What can hang from each mark
fedes: zonanut
zolok: lomod
metam: zonanut
zonanut: fedes
tebaz: lomod
zinon: degik
degik: zinon zolok
duvur: fedes lomod
sumat: lomod
lomod: duvur sumat tebaz zolok

Known rows, with every way that one mark hangs from another
degik(zinon zolok(lomod)): 5.2 -9.3 8.4 -41.7 -5.4 0.2 -10.2 -18.6 14.4 -14.4 19.1 42.4 1.3 3.5
 18.5 -9.8 -6.6 31.7 15.5 -12.9 -3.2 -2.2 13.8 -80.3 12.5
zolok(lomod): 9.7 -4.1 6.0 -33.1 -0.1 11.3 9.6 -3.3 1.1 -14.8 18.2 34.0 5.2 4.3 19.1
 -11.1 5.8 13.9 16.8 -14.7 0.7 -0.3 14.3 -24.6 14.6
metam(zonanut): 12.6 -1.7 0.5 -35.6 -2.0 7.6 -1.3 3.5 -0.1 -0.6 19.4 28.5 1.4 -2.2 15.5
 -21.7 11.9 21.1 23.1 -15.1 -1.7 6.2 5.6 -6.2 -7.6
degik(zolok(lomod)): 12.1 -6.8 6.5 -38.3 -7.2 4.8 1.7 -15.3 6.2 -13.9 16.7 36.6 0.8 -0.1 18.2
 -5.2 -0.3 16.7 15.1 -15.0 -2.3 -6.0 9.9 -39.8 13.0
degik(zinon zolok): 2.3 -10.5 9.8 -41.2 -6.2 -1.3 -19.8 -10.2 12.3 -3.4 22.2 36.6 -6.5 1.4
 16.5 -13.1 -13.5 27.6 17.1 -4.9 -1.3 -1.6 6.4 -74.4 2.7
degik(zinon zolok(lomod(duvur sumat))): 18.4 5.6 -0.1 -37.7 -12.8 12.7 -6.9 -42.2 15.8 -13.2 24.4 43.7 9.6 6.8
 15.4 -12.1 -6.7 23.6 21.6 -8.3 2.9 26.9 -6.2 -64.6 7.7
lomod(duvur tebaz zolok): 21.2 16.9 -6.4 -25.5 6.3 15.0 -8.2 -6.2 -4.5 -0.4 18.9 46.0 -4.4 13.5
 19.2 -25.9 0.3 -3.9 13.0 9.4 -9.1 20.0 -13.9 10.2 7.8
duvur(lomod(sumat zolok)): 26.1 10.0 1.9 -25.9 -4.9 19.2 15.5 -6.4 6.2 -4.7 23.6 52.3 9.6 3.4 16.6
 -18.9 -1.2 -16.3 16.2 -13.2 3.6 22.2 1.4 -24.1 3.8
sumat(lomod(duvur(fedes(zonanut)) tebaz zolok)): 34.9 22.4 -2.5 -16.9 9.6 24.9 24.0 -5.3 3.2 -14.4 20.2 67.6 16.9 20.9
 21.3 -27.2 18.5 -7.2 7.7 4.3 -20.6 33.1 3.3 -2.8 28.4
zinon(degik(zolok(lomod(sumat tebaz)))): 24.1 0.6 -1.2 -35.7 -8.5 9.0 5.4 -34.2 5.0 -5.8 12.9 32.2 0.7 13.7 11.5
 -8.6 -0.7 6.4 16.1 -18.0 -2.4 1.8 1.4 -2.1 20.9
sumat(lomod(duvur tebaz)): 18.0 11.1 -5.3 -26.8 5.6 14.8 14.6 -8.4 -4.1 -11.8 17.8 37.8 6.9 13.5
 21.5 -19.6 13.7 13.0 18.0 3.2 -7.7 19.6 2.4 -4.8 22.3
zinon(degik(zolok(lomod(duvur(fedes) tebaz)))): 28.0 1.3 8.6 -34.8 -8.0 11.5 2.5 -14.1 11.3 -18.2 14.5 30.7 7.0 15.4
 17.7 -6.3 15.0 10.4 10.6 -7.7 -20.9 4.9 2.9 -3.3 28.5
duvur(lomod(tebaz zolok)): 19.8 9.6 -0.6 -26.0 7.0 5.9 13.1 1.1 -2.6 -5.7 15.2 51.9 3.2 12.0 22.1
 -22.3 7.3 -9.8 11.7 -4.2 -12.5 8.7 8.9 -19.8 14.7
zinon(degik(zolok(lomod))): 16.0 -12.3 13.5 -39.6 -7.9 8.4 -7.7 -10.0 8.9 -12.2 15.7 26.5 -1.7 1.7
 12.8 -1.1 -2.6 13.9 10.8 -18.8 -0.7 -13.3 6.3 -17.1 19.7
tebaz(lomod(duvur sumat zolok)): 27.1 22.8 -0.8 -28.9 -11.9 20.7 -4.7 -20.0 3.4 -4.5 31.4 39.8 -1.1 10.2
 16.3 -22.9 -2.3 -16.4 16.2 0.6 3.4 40.6 -10.2 2.7 11.2
duvur(fedes lomod(zolok)): 23.3 3.0 14.7 -27.1 -3.0 15.4 17.4 21.0 13.1 -14.0 22.8 52.4 11.3 4.2
 22.1 -16.5 10.3 -12.3 9.8 -11.8 -13.8 10.5 16.8 -34.8 11.4
lomod(duvur(fedes) sumat tebaz zolok): 33.3 23.2 -5.6 -22.4 -4.2 24.9 10.7 -8.9 6.8 -2.5 23.7 53.0 6.1 17.4
 17.6 -27.6 5.9 -13.7 16.2 2.3 -12.3 36.9 -11.5 10.0 5.9
duvur(fedes(zonanut) lomod(sumat tebaz zolok)): 36.9 20.4 -1.3 -18.0 2.2 17.4 36.8 -16.4 3.5 -7.9 19.3 68.6 22.2 22.3
 19.1 -26.7 18.1 -24.9 13.5 -9.7 -17.4 32.3 13.7 -19.2 18.1
metam(zonanut(fedes)): 21.4 2.9 2.6 -30.4 -2.6 4.8 2.9 -5.0 -0.5 -8.3 24.0 38.8 4.6 8.9 18.3
 -23.1 20.7 24.1 23.0 -20.5 -2.6 6.5 17.2 -8.6 -1.8
fedes(zonanut): 13.0 -0.6 5.5 -27.3 5.5 11.9 5.7 -8.4 -6.3 -4.0 20.9 38.7 6.1 8.2 15.4
 -16.0 4.3 4.3 17.0 -4.4 0.2 6.7 9.0 -17.4 11.6
tebaz(lomod(duvur(fedes) sumat zolok)): 30.9 21.7 5.7 -28.2 -16.4 23.6 6.2 -8.0 12.6 -10.6 33.7 43.4 5.7 12.2
 18.3 -22.5 6.6 -18.9 14.4 -2.3 -6.8 43.0 -1.2 -1.4 14.3
zinon(degik(zolok)): 14.0 -13.6 14.7 -38.9 -8.2 7.1 -18.0 -1.7 7.0 -1.2 18.7 20.7 -9.8 -1.2
 11.1 -3.9 -10.0 8.6 12.6 -10.1 0.9 -12.4 -0.3 -10.0 11.0
zolok(lomod(duvur(fedes(zonanut)) sumat tebaz)): 34.3 21.0 -6.5 -21.0 -0.3 23.1 34.3 -36.6 0.0 -16.7 19.6 51.8 26.5 26.6
 18.6 -21.2 26.5 -1.6 20.2 -5.7 -14.5 38.0 7.1 -3.6 24.2

Rows
19.8 15.4 5.6 -31.0 -5.6 14.3 -12.5 -4.6 1.0 -8.2 28.8 37.0 -5.0 8.3
 19.7 -21.1 0.4 -8.8 11.3 4.8 -3.3 26.3 -4.4 -1.7 16.2 => tebaz(lomod(duvur zolok))
29.3 18.2 -0.7 -22.3 4.0 22.7 17.8 8.4 8.4 -14.4 20.5 57.6 7.8 14.8 23.0
 -24.9 13.6 -2.5 9.1 2.5 -18.7 26.6 2.7 -3.2 22.0 => sumat(lomod(duvur(fedes) tebaz zolok))
31.0 20.2 -0.8 -19.0 7.9 20.2 8.7 -8.1 -0.7 -6.3 20.5 60.2 9.7 21.8 19.4
 -27.6 14.2 -11.6 9.6 8.8 -21.0 29.1 -3.6 5.8 16.6 => lomod(duvur(fedes(zonanut)) tebaz zolok)
29.1 16.3 -4.7 -26.6 -6.3 20.9 28.2 -22.1 5.7 -17.0 19.9 41.7 18.2 20.3
 20.3 -19.0 21.1 3.9 21.5 -8.0 -13.1 31.5 5.5 -5.0 18.5 => zolok(lomod(duvur(fedes) sumat tebaz))
36.4 26.1 4.3 -22.9 -10.3 25.7 11.7 -21.9 7.1 -10.5 33.2 52.9 13.7 18.2
 16.6 -24.9 11.3 -23.8 13.1 -0.4 -8.5 49.3 0.4 -0.7 19.6 => tebaz(lomod(duvur(fedes(zonanut)) sumat zolok))
25.1 18.9 -7.8 -23.0 7.8 20.0 7.8 -3.7 -0.6 -8.3 18.2 54.4 2.2 13.0 20.7
 -25.1 5.0 0.3 11.0 5.7 -8.5 23.7 -7.3 2.5 19.4 => sumat(lomod(duvur tebaz zolok))
28.4 11.8 7.9 -24.2 -1.8 29.6 12.6 16.3 15.3 -16.9 25.9 55.0 9.9 4.8
 21.0 -19.5 8.4 -2.3 8.8 -2.1 -9.8 26.1 1.2 -13.5 16.1 => sumat(lomod(duvur(fedes) zolok))
24.7 14.9 8.1 -31.8 -18.8 17.8 13.8 -12.6 8.6 -14.1 32.5 27.4 10.8 12.8
 19.1 -16.9 14.8 -5.8 21.4 -4.2 -6.0 38.2 7.9 -9.9 17.0 => tebaz(lomod(duvur(fedes) sumat))
12.0 -2.2 2.3 -39.7 -11.5 6.9 -1.5 -34.1 16.8 -10.6 21.9 45.2 5.0 5.2
 14.9 -12.3 -10.1 24.8 20.1 -17.0 3.8 11.9 7.4 -75.6 7.4 => degik(zinon zolok(lomod(sumat)))
6.3 -2.9 -0.4 -39.8 0.0 -6.1 -4.9 -27.5 8.0 -11.7 13.6 45.0 -1.0 13.7
 20.6 -15.7 -1.2 31.3 15.8 -8.5 -12.3 -1.2 15.0 -71.4 18.4 => degik(zinon zolok(lomod(tebaz)))
18.0 9.0 -8.9 -29.4 -0.1 12.0 23.0 -26.6 -2.9 -8.3 15.4 39.7 7.7 16.5
 17.6 -18.6 8.0 7.0 22.0 -13.7 -1.8 14.4 9.5 -9.9 15.4 => zolok(lomod(sumat tebaz))
24.2 8.9 6.0 -25.5 2.8 8.8 22.8 13.0 6.3 -11.7 17.4 55.9 9.5 14.7 24.2
 -22.2 15.9 -12.0 10.0 -7.2 -22.4 11.8 17.5 -26.1 17.1 => duvur(fedes lomod(tebaz zolok))
22.3 -4.2 10.9 -37.3 -9.0 15.1 -12.7 -18.1 8.5 -14.9 17.9 24.8 2.4 3.3
 13.7 -0.9 1.1 12.9 12.0 -9.2 -1.3 1.5 -7.4 -7.0 20.0 => zinon(degik(zolok(lomod(duvur))))
18.4 10.4 -4.7 -25.0 9.3 13.6 12.3 4.2 0.5 -5.9 15.8 55.4 -1.7 11.3 20.3
 -24.9 0.5 0.9 9.5 -3.9 -7.7 9.2 6.4 -8.3 19.1 => sumat(lomod(tebaz zolok))
38.2 27.5 -7.1 -17.1 1.6 27.0 16.7 -23.4 1.8 -2.5 23.2 62.5 14.4 23.7
 15.8 -29.9 11.2 -19.1 14.8 4.7 -14.1 43.5 -9.5 11.1 11.9 => lomod(duvur(fedes(zonanut)) sumat tebaz zolok)
33.0 15.1 2.0 -22.7 -5.9 29.7 29.0 -28.9 6.3 -19.8 25.0 48.9 28.3 15.8
 16.4 -15.6 21.3 -1.7 19.9 -10.3 -5.9 37.7 5.7 -12.5 18.4 => zolok(lomod(duvur(fedes(zonanut)) sumat))
31.6 15.8 0.1 -23.4 -3.4 15.5 30.7 -2.9 8.7 -7.6 19.9 58.4 14.3 16.1
 20.6 -24.7 12.8 -20.1 14.9 -11.3 -15.7 25.3 11.8 -20.6 11.8 => duvur(fedes lomod(sumat tebaz zolok))
19.9 12.0 -8.8 -36.2 -7.6 6.7 -1.9 -50.2 9.7 -10.6 18.9 46.7 8.0 17.4
 17.5 -17.7 -1.4 23.7 22.2 -3.2 -6.5 27.1 -4.9 -55.3 12.9 => degik(zinon zolok(lomod(duvur sumat tebaz)))
17.7 10.3 -5.2 -29.2 3.9 11.2 9.7 -19.5 -5.9 -14.6 15.3 35.7 8.0 16.4
 21.9 -16.7 15.6 13.7 18.2 -1.0 -9.7 14.8 2.3 -4.5 20.0 => zolok(lomod(duvur tebaz))
20.0 7.4 -8.5 -34.5 -7.8 4.6 15.2 -38.6 2.3 -7.5 13.8 41.9 2.4 12.6 16.5
 -13.0 2.5 9.0 20.5 -14.6 -4.3 8.3 5.6 -25.5 13.5 => degik(zolok(lomod(sumat tebaz)))
29.5 2.5 5.0 -35.2 -15.4 22.3 -5.6 -34.2 10.8 -10.9 20.6 27.7 6.8 4.6
 10.1 -3.2 -1.9 5.9 17.2 -13.0 5.2 16.0 -13.4 -1.6 15.0 => zinon(degik(zolok(lomod(duvur sumat))))
26.4 15.9 -3.5 -26.0 -6.9 19.1 17.5 -13.6 3.6 -5.8 22.8 36.8 10.2 17.7
 18.2 -22.1 15.0 -0.8 22.8 0.2 -11.2 32.1 -1.6 2.0 8.5 => lomod(duvur(fedes) sumat tebaz)
27.3 -5.2 17.5 -36.5 -13.4 18.2 -2.3 -5.8 18.0 -20.5 20.1 28.2 8.8 5.2
 15.7 -1.0 9.9 10.6 10.4 -12.0 -11.8 4.4 1.5 -12.3 22.7 => zinon(degik(zolok(lomod(duvur(fedes)))))
20.4 14.9 1.7 -32.3 -14.6 15.3 2.6 -24.4 -0.6 -8.0 30.7 23.3 4.2 10.8
 17.0 -17.4 6.3 -3.3 23.4 -1.5 4.2 35.9 -0.7 -4.3 14.0 => tebaz(lomod(duvur sumat))
22.5 16.7 -10.1 -27.0 -2.6 16.0 7.1 -25.5 -5.3 -0.1 20.7 33.2 4.2 16.2
 16.3 -22.3 6.1 1.6 25.0 3.1 -1.1 29.8 -10.4 7.2 5.9 => lomod(duvur sumat tebaz)
21.6 4.4 9.8 -27.7 -4.2 23.9 20.5 12.3 11.1 -20.3 25.1 38.7 15.2 5.1
 21.6 -13.9 16.7 10.8 15.8 -4.3 -9.0 21.6 10.7 -20.2 19.4 => sumat(lomod(duvur(fedes)))
23.7 12.5 1.3 -24.9 2.5 26.4 2.8 4.1 5.6 -11.0 24.1 51.7 4.2 2.7 18.8
 -19.5 -0.6 0.8 10.6 0.8 0.2 23.7 -8.6 -7.8 13.7 => sumat(lomod(duvur zolok))
23.2 5.1 6.2 -36.8 -17.4 16.0 3.2 -29.4 25.2 -19.2 26.3 47.0 16.1 9.1
 17.7 -11.7 2.9 21.2 19.8 -11.1 -7.4 29.2 3.0 -71.0 10.4 => degik(zinon zolok(lomod(duvur(fedes) sumat)))
21.2 14.4 1.8 -30.9 -10.6 14.5 0.3 -12.7 4.0 -1.9 29.2 41.5 -5.0 8.4
 15.8 -22.8 -6.3 -15.9 15.1 -8.7 4.6 25.5 3.2 -6.7 11.3 => tebaz(lomod(sumat zolok))
23.7 6.8 9.5 -24.5 -0.1 21.0 11.1 -4.1 2.0 -12.4 25.3 40.6 16.5 11.6
 18.0 -16.2 17.4 1.9 16.3 1.6 -10.8 23.9 5.2 -12.0 13.3 => lomod(duvur(fedes(zonanut)))
20.7 9.2 -4.4 -27.8 -2.0 6.7 27.5 -19.3 -4.0 -5.3 17.0 38.2 13.1 14.6
 19.3 -19.0 13.0 -5.1 23.8 -11.0 -4.4 18.6 12.7 -23.0 12.4 => duvur(lomod(sumat tebaz))
17.7 1.6 7.9 -29.2 -0.2 3.3 30.0 8.0 2.9 -14.9 16.3 38.9 13.9 15.2 25.0
 -16.6 24.0 0.4 16.7 -9.1 -21.5 7.0 27.7 -33.9 19.8 => duvur(fedes lomod(tebaz))
